Each row was made from one path, in order. Every step used is in the known rows, and no mark comes twice. Write each row's path.
In the rows, zero is written as 128.
Known rows:
m-n-c-h: [146 181 160 116 103 131 140 113  81 134  86 124  74 122 117 126 115 129
 116 124 117  97 105 131 154 148  91 115 151 146 122  71 129 139  93 165
 133 139 148 158  97 131 111  62 140 119 191 133 128]
y-n-h-r: [101 170 149 115 100 109 141 105  99 146 123 120  64  96 108 125 125 134
  71 123 125 107 121  71 171 137 104 140 154 142 138 122 115 115  88 143
 143 146 156 129  99 157 107  72 108  98 154 136 110]
c-m-h-r-l-y: [ 94 171 172 146  80 167 122 107  71 177 115  84  61  84 118 113 135 151
 106 141 127  91  81 133 161 115 108 172 151 132  69 125 152 108  83 135
  90 140 133 135  99 168 107  86 192 107 145 125 112]
r-y-l-b-n-h-m-c: [141 165 161 111 104 153 122  95  62 136  68  96  72 110 109 128 133 159
 113 124  96  83 142 150 179 128 149 112 144 141  46  66 128 132  82  60
 112 126 134 129 120 145 105  79 169 136 191 126 114]
z-t-r-l-b: [166 164 162 168  88 108 122 107  81 182 181  81  67 110 136 113 119 124
 196  97 111 124 101  64 170 109  90 119 142 151  84 122 123 113  78 145
 151 144 106 120  76 131 137  88  32 146 166 133  90]
n-r-y-l: [ 99 160 168 119  85 126 107 107 102 161 157  96  66  87 126 119 103 157
 126 125 131 103 110  97 162 132  66 153 142 136  91 151 152 106  97  86
 113 148 141 104 127 167 101  89 161 120 150 110 116]
c-h-r: [133 175 161 135  89 114 136 107  98 162 124 121  77  98 120 119 123 111
  82 114 138 111  93  76 159 131 106 158 160 140 129 136 133 115  87 173
 124 145 136 151 103 163 106  68 124  97 154 143 106]
m-h-c-n-r: [127 175 152 109  91 161 140 110 107 145  83 103  79 110 118 120 137 151
 119 120 125  92 118 108 149 144 142 126 163 154 129 162 125 115  94 166
 115 131 163 136 104 170  93 102 106 115 159 155 133]
z-t-r-n-h-b-l: [130 157 161 149  97 136 113 106  82 167 137 123  51 106 136 117 128 136
 154  95  98 108 108  59 180 118 111 128 149 148 153 133 107 114  76 116
 163 152 147 145  99 103 123  63  59 154 172 119  94]
b-l-y: [147 168 166 144  96 145 107 102  68 182 129  99  69  88 132 115 113 141
 142 113 138 114 106  94 173 115  63 158 134 129 194 120 131 117  93  76
 120 148 135 128  98 154 112  84 214 109 162 102 109]
h-m-c-n-r-t-z: [170 184 174  59  98 162 151 133  95 150 126  90  95 121 141 101 157 158
 183 110 157  89 154 116 156 155 155 142 141 145 131 121 115 106 109 181
 125 145 131 120  90 199 143  94 165 100 164 172 117]
r-y-l-b-n-c: [130 156 154 159 115 149 117  95  67 152 105  96  83 106 111 128 105 147
 101 121  87 107 162 130 175 117  97 117 131 139  86  54 141 139  82  63
 134 133 126 117 113 144 113  82 143 156 180  99 128]
y-l-r-n-c-m: [126 175 168 163 115 172 117 103  74 163 110 105  69 103 130 113 125 150
 131 121 103  60 111 156 167 129 127 121 138 137  82  99 136 120  96  95
  94 141 141 147 101 156 116  80 135 118 170 120 129]
z-t-r-l-y: [117 166 168 141  67 148 130 110  70 184 158  76  46 102 139 110  89 150
 179 106 130 111  81  79 158 112  76 139 134 143 123 144 155  99  96 134
 127 152 136 112  86 136 141  79 141 138 156 130  97]
m-n: [166 180 160 125 106  89 135  99  84 156 139  90  67 117 126 118 124 125
 154 124 142 111 111 116 155 143  29 114 146 146 142  90 136 129  99 168
 165 154 155 140  91 147 120  94 155 100 165 147 113]
l-r-y-n: [101 167 153 130 112 139 134  98  83 153 133  90  62  91 121 119  90 132
 115 109 116 106 125  77 169 124  84 117 136 130 131 129 136 119 103  86
 134 154 147 105 124 152 113  94 202 105 158 127 102]
m-h-c-n-r-y-l-b: [ 79 159 158 134  99 185 122 108  97 138  92 107  78  97 108 123 130 149
 115 120  92  96 131 111 177 125 157 130 157 138  54 140 126 127  86  91
 121 122 122 113 122 151  88 102 116 157 169 111 118]
r-n-c-m-h: [170 182 173 142 105 138 128  98  65 145  84  87  77 116 129 123 128 158
 110 116 113  71 101 181 162 134 116 117 148 140  77 104 101 136  84 158
 115 133 148 177 111 156 117  87 146 105 181 164 130]
z-t: [165 181 170 134  85  84 130  95  91 172 188  78  75 121 145 115  78 143
 179 100 147 126 111  78 149 126  52 141 143 165 160 145 126 110 100 172
 139 154 148 152  92 146 137  83 110 103 160 160 101]
t-r-n: [183 170 160 134 100 117 137  95  70 164 121  91  51 110 139 116 121 124
 133  82 124  92  93  96 176 126  85  96 140 129 120 147 108 119  86 167
 164 154 149 142 102 143 138  94  98 119 167 164 106]
z-t-r-y: [156 167 175 126  60 122 143 107  70 175 154  76  56 114 141 114  52 145
 174  90 137 116  94  79 159 124  68 130 136 147 133 160 140  99 106 170
 161 158 145 115 132 139 153  82 152 122 157 162  97]
r-l-b-n-c-h-m: [176 172 147 145 114 149 118  93  55 134  82 110  83 110 123 125 150 125
 112 132  85  87 143 133 178 121 184 115 145 137  48  75 130 140  74  96
  87 132 111 156  79 147  99  70  96 128 204  92 128]
b-l-y-r-t-z: [142 168 174  89  90 167 120 130  73 184 162 105  88  88 145 103 125 127
 176 107 158 112 144  66 162 129  98 176 133 135 193 137 138 106  97  87
 148 154 117  89  82 181 159  76 220 108 145 128  92]
c-m-h-n-r-y-l: [ 61 165 173 128  88 147 110 104  84 151 110  97  65  94 121 118 126 169
 120 141 126  80 124 141 162 131 139 161 155 141  45 147 155 114 102 109
 108 142 148 108 126 165 100  95 163 128 154 125 122]
t-r-n-c-h: [162 171 162 125  95 151 142 109  70 138  75 126  61 121 129 124 106 126
 100  92 102  80  93 112 169 136 133 100 145 132 105 122 111 131  84 164
 130 139 141 161 107 129 125  58  99 132 191 143 122]
y-r-n-h-m-c: [155 177 159  76  96 149 138  94  71 135  70 102  57 105 121 123 129 143
 114 111 118  64  99 124 170 157 148 106 149 144  84 121 115 119  82 117
  98 131 158 147 111 161 122  83 133  99 182 162 119]
c-m-n-h-r-t: [153 182 176 114  92 147 147 128  86 164 120 118  71 102 110 105 159 145
 139 138 147  82 117 113 162 145  99 153 158 159 110 100 124 105 101 195
 147 163 151 138  80 169 126  67 141  94 154 169 106]
n-c-h-b-l-y: [107 161 164 143 107 185 111 111  77 155  93 125  74  91 123 123 122 133
 106 120  94 112 104  99 167 120 134 151 140 126 140  86 129 130  87  74
  99 138 126 151 108 128  96  60 188 141 171  88 117]
r-y-l-b: [130 161 169 150 111 123 109  96  81 158 157  89  82  91 120 120 118 132
 142 112 111 119 124  93 178 113  81 131 136 125  69 111 125 134  88  72
 131 140 101 123 115 149 108  92 144 142 166 110  98]
n-c-m: [200 182 178 140  98 126 133 102  69 168 121  90  90 114 130 119 114 153
 147 124 121  93 111 154 153 145 104 138 135 140 102  85 114 130 100 147
 105 144 136 158 100 168 130  79 139  95 162 145 135]
z-t-r-n-h: [147 172 161 107  83 124 142 104  76 153 122 100  47 119 130 120  93 142
 142  87 123  93  97  72 164 121 100 104 151 151 142 160 104 115  88 166
 160 153 154 151  98 119 137  65  56 134 175 156  97]
b-l-r-t-z: [190 172 168 136 117 134 117 139  93 202 169 101 100  95 154 101 135 117
 189  95 164 113 145  77 160 115  84 162 137 144 216 124 130 101  96 121
 155 154 123  96  79 179 146  71 204 107 143 137  84]
m-h-c-n: [154 180 158 137 109 145 137 103  87 138  74  96  80 119 122 121 138 139
 134 116 120  98 119 138 155 142 140 123 159 145 140 134 111 132  98 170
 130 126 164 154  93 149 103  96 157 121 175 154 117]
z-t-r-n-c-h-b-l: [125 158 162 159  96 164 120 113  78 155 116 142  53 116 139 117 117 125
 137  92  86  99 107  75 178 126 136 129 146 146 138 115 113 118  80 124
 143 142 141 154 104  99 125  56  72 157 187 109 109]
b-n-c-m-h-r-l: [124 168 161 175  94 133 117 107  77 173 105  97  69 104 114 119 148 148
  89 150 108  86 121 161 165 127 111 153 154 152  60  76 154 113  72 145
 108 134 153 131  85 168 106  80 132 114 163 127 134]
y-l-r: [123 168 155 180 118 114 101 113 111 185 155  96  75  90 140 115 121 121
 145 114 134 101  99  90 152 113  75 141 147 140 135 128 161 104 101  76
 127 143 141 110  89 156 104  83 143 113 141 128  96]

Which path is each row?
[142 174 169 101  87 170 130 116  76 163 148  89  72  82 132 107 121 137
 154 117 149  99 104  63 152 132  95 146 144 140 130 148 148 106 101 108
 124 159 135 108  83 173 144  88 194 101 149 161  99]
l-y-r-t
[178 187 169 126 103 151 146  96  65 167  94 106  71 118 121 114 135 130
 160 126 124  86 116 155 157 156  90 122 145 155  90 105 136 132 102 174
 134 147 155 145  93 154 129  95 166  94 163 146 126]
h-c-m-n
[150 162 150 188 125 132 104 112 108 194 148 104  79  84 140 114 146 101
 145 109 115 120 105  65 161 109  94 145 147 139 168 108 145 106  84  76
 127 147 135 119  96 145 100  83 144 114 139 114  95]
h-b-l-r
[ 54 166 152 138  98 158 126 101  81 145 118 100  49  87 113 120 133 155
  83 136 112 102 112 108 175 124  91 139 148 131  94 118 139 116  85 104
 119 138 152 113  92 153 101  92 180 114 164 117 111]
m-h-r-l-y-n
[181 169 144 128 120 119 116  88  59 142 100  90  77 102 117 124 167 129
 124 136 102  99 148 107 178 109 157 119 151 139  70  90 123 135  70  83
 110 144 121 146  72 153 101  77  95 124 189  99 109]
r-l-b-n-h-m
[116 174 150 113  90 115 146 111 102 161 113 114  61 102 105 122 129 131
  93 131 138 105 104  92 160 142  71 139 161 154 142  97 132 112  88 184
 152 149 160 133  98 153 107  71 124 106 149 150 112]
m-n-h-r
[104 162 153 120  94 192 122  96  65 156 100 116  52  89 123 119  94 140
 102 111 107  81 116 104 184 139  97 119 131 131 166 111 134 118  83  70
 106 139 151 122 109 152 125  82 155 127 179 103 134]
b-l-y-r-n-c
[214 180 179 101 113 104 135 127  86 179 175  83 103 113 150 107 134 134
 182  95 165 124 143  95 151 132  80 151 135 141 159 125 115 119 100 178
 158 157 121 124  81 181 159  76 194 104 152 166  91]
r-t-z
[181 175 172  86 100 122 134 126  87 176 178  90  98 102 148 108 125 121
 177 101 163 114 141  66 148 142  97 157 140 141 156 139 131 114 101 147
 158 155 120 103  80 186 168  81 176 101 142 165  90]
y-r-t-z
[ 71 158 154 126 108 182 109  91  68 148 104 104  49  78 127 118 130 123
  92 112 101  91  96  82 178 121 127 131 149 127 119 142 132 123  71  64
 118 140 145 134 113 136 111  97 161 134 162 121 106]
m-h-b-l-y-r-n
[140 168 161 177  98 144 124 108  83 174 124  96  84  96 111 118 156 133
 111 132  94  96 111 137 176 122 135 142 152 141  33  76 119 124  64 145
 104 125 109 133  96 164 105  87  79 123 162 127 122]
n-c-m-h-r-l-b
[118 156 163 173 112 156 108 114  93 181 117  91  72  81 128 118 115 122
 117 111 110 113 100  96 162 105  97 148 149 132 131 120 145 107  84  78
 125 144 140 111 141 138  93  83 208 128 146 122  93]
m-h-b-l-r-y
[167 179 154 100 102 148 147 105  87 158  71 117  68 116 107 127 123 139
 125 116 121  98 115 123 155 152  97 117 154 156 131 114 125 128  94 160
 138 136 168 134  96 136 110  70 139 121 170 139 119]
m-n-h-c
[105 153 162 127 118 136 109 102  82 140 125 123  65  86 112 127 134 139
 112 124  89 122 136  73 184 128 105 144 145 126 130 101 106 131  81  58
 140 150 141 127 120 119  96  68 162 135 175  83 102]
r-y-n-h-b-l
[ 82 159 156 129 106 189 126 102  94 144 114 109  77  93 106 118 128 143
 132 119  94 101 140  88 179 130 147 129 146 133  73 139 130 128  92  83
 111 130 117 110 118 155  91 101 110 158 168  97 121]
h-c-n-r-y-l-b
[199 185 165 119  99 108 126  97  69 135 105 104  84 108 140 120 133 121
 131 115 132  92 103 119 160 133 154 137 150 131  88 142 117 127  95 142
 103 148 126 173  96 162 107  73 149  86 180 139 111]
c-h-m
[ 64 162 157 127 120 185 122 102  83 120 100 123  65  97 112 127 141 141
  90 130  66 113 112  97 161 133 159 130 143 121  46  78 131 143  85  89
  89 137 125 152  96 113  92  59 153 153 186  88 115]
r-l-y-n-c-h-b
[169 183 158 101 106 119 132  99  73 116  94  93  78 111 124 121 146 142
 146 132 130  89 122 114 161 136 172 124 153 129 127 123 102 130 101 142
 121 149 146 166  85 157 105  75 128 104 184 132 112]
c-n-h-m
[182 180 168 160 100 124 124 102  61 156  81  85  88 122 126 126 125 155
 108 135 113  85 127 182 147 124 118 134 152 152  95  72 129 135  83 134
 129 136 152 161  99 159 122  87 159 104 173 165 133]
b-n-c-m-h
[179 173 167 144  65  91 141 112  83 181 167  86  63 123 152 113  76 134
 190  88 144 116  91  70 151 124  67 128 140 160 152 150 130  98 101 183
 172 157 147 126  92 138 158  84  81 112 152 179  96]
z-t-r
[156 179 157 101 105 100 136 108  87 146 110 101  66 113 111 127 131 135
 135 129 135 108 105 110 153 138  57 115 154 149 142  92 121 131  90 158
 160 151 157 144  90 133 111  69 128 116 172 144 106]
m-n-h
[162 172 163  96 110 128 144 128  86 176 132 103  95 110 127 112 140 131
 114 111 158 114 171  76 158 124 111 161 148 151 173 112 131 111  91 169
 165 155 135 118  80 180 145  62 165 117 144 150  97]
b-n-h-r-t-z
[138 152 154 164 106 133 113  96  59 163 118  92  71 103 122 123 117 122
 122 111  96 112 148  93 180  98 101 121 137 134  83  92 150 131  83  61
 179 145 117 101 107 137 127  95 115 153 168 119 103]
t-r-y-l-b-n
[116 162 148 130 118 121 116  96  97 154 168  96  72  89 114 121 154 128
 137 124  99 114 133  61 182 123  97 115 144 138  67 113 117 128  68  91
 110 141 107 109  84 161  98 105  38 127 167 102 116]
y-n-r-l-b
[136 169 155  90 103 161 147  95  77 140  71 117  64 101 103 131 102 154
  95 110 103 103 135 103 170 148 126 121 146 143 114 145 111 130  96 112
 118 136 162 122 122 137 109  70 176 122 177 115 116]
r-y-n-h-c
[139 179 167  61 108 141 142 130  96 161 137 111  95 111 137 108 150 129
 147 104 157 109 158  68 151 136 158 158 154 149 143 153 130 119 100 190
 133 154 123 118  85 180 136  67 140 119 155 148 104]
c-h-n-r-t-z
[154 164 167 158 115 117 101 105  89 160 134 129  81  94 132 120 153 110
 131 116 107 124 108  76 168 122 112 159 153 133 137 107 118 133  80  97
 126 145 126 159  96 125  96  64 131 126 173  98 100]
c-h-b-l
[ 88 159 157 124 101 147 118 104  97 151 147 101  68  94 111 119 125 134
 135 130 111 108 128  92 176 125  71 124 144 141  59 102 142 123  87  86
 142 144 115 103 120 153  98 100 111 141 162 111 114]
m-n-r-y-l-b
[118 165 160 124  74 152 150 108  71 142 128 100  55 121 131 123  51 171
 139 101 106 104 131 104 167 146  88 106 126 149 124 113 125 112 110 139
 155 147 163 107 128 133 150  78 135 128 179 146 122]
z-t-r-y-n-c
[ 81 170 150  87  93 158 134  97  94 142 135  98  61  93 119 120 112 159
 103 122 126 106 126  68 163 131  96 129 140 141 127 143 133 113  98  91
 112 152 140 111 105 174 106 104 138 100 153 131 127]
l-y-n-r
[169 178 165 122  98 125 131 109  85 145 101 116  86 113 124 128 108 133
 109 112 119 102 102 115 152 137 116 130 149 138 122 102 119 135  90 148
 109 136 134 166 103 142 109  57 135 115 184 135 122]
n-c-h
[146 167 161 123  97 103 112 105 106 179 168  86  67  92 125 117 141 144
 147 127 131 110 101  84 155 133  61 140 148 143  96 138 144 105  80 136
  94 149 140 117  84 171 100  92  89 110 154 118 121]
n-r-l
[161 179 158 129 111 145 141  97  84 145  96 102  79 114 121 117 132 133
 149 111 122 106 124 111 159 148 133 125 148 139 155 135 115 133 105 165
 125 137 156 150  85 151 111  93 151 120 174 134 120]
h-c-n
[120 157 169 160  77 136 117 107  79 169 169  92  68 102 134 116  86 139
 176  99 113 116 114  78 173 109  87 134 137 141  81 133 131 114  96  96
 166 145 108 107 117 131 139  88  97 154 163 131  90]
z-t-r-y-l-b
[159 172 165 133  84 117 141  95  71 165 152  89  44 123 149 111  86 133
 163  76 131  96  98  76 172 124  81 103 141 150 140 165 114 110  93 183
 162 156 152 146  97 131 151  91  75 125 169 172 101]
z-t-r-n
[169 164 148 163 131 101 109  83  66 167 144  79  80 106 117 122 151 110
 133 123  99 124 151  89 174  99  86 117 145 142  95  74 137 142  65  91
 138 145 114 132  68 148 110  96  93 137 177 101 107]
r-l-b-n
[185 162 157 165 106 111 117 107  78 181 158  82  71 100 128 117 148 109
 170 102 105 119  99  76 175 112  94 113 141 132  72 106 120 125  71 128
 146 141 102 115  80 142 127  91  57 139 159 129  95]
t-r-l-b
[124 170 160 114 130 121 128 104  99 124 117  95  82 106 112 126 159 131
 130 128 101 124 113  78 148 129 155 124 158 129 119  99 105 142  92 139
 135 148 141 172  91 124  97  71 108 145 166 130 101]
c-n-h-b
[116 160 148 125 107 198 129 107  86 165  70 137  61  87 107 125 105 137
 105 111  99  92 135  90 178 134 127 133 147 145 157 139 127 113  93  61
 115 133 164  97 122 137  98  64 179 124 171  91 110]
b-l-r-y-n-h-c
[186 169 147 153 127 100 122  82  68 162 132  79  90 109 119 125 136 105
 118 110 113 126 155  82 169 101  96 112 143 145 123  82 128 144  76 102
 155 147 114 141  82 154 116 100 104 127 166 128 109]
l-b-n
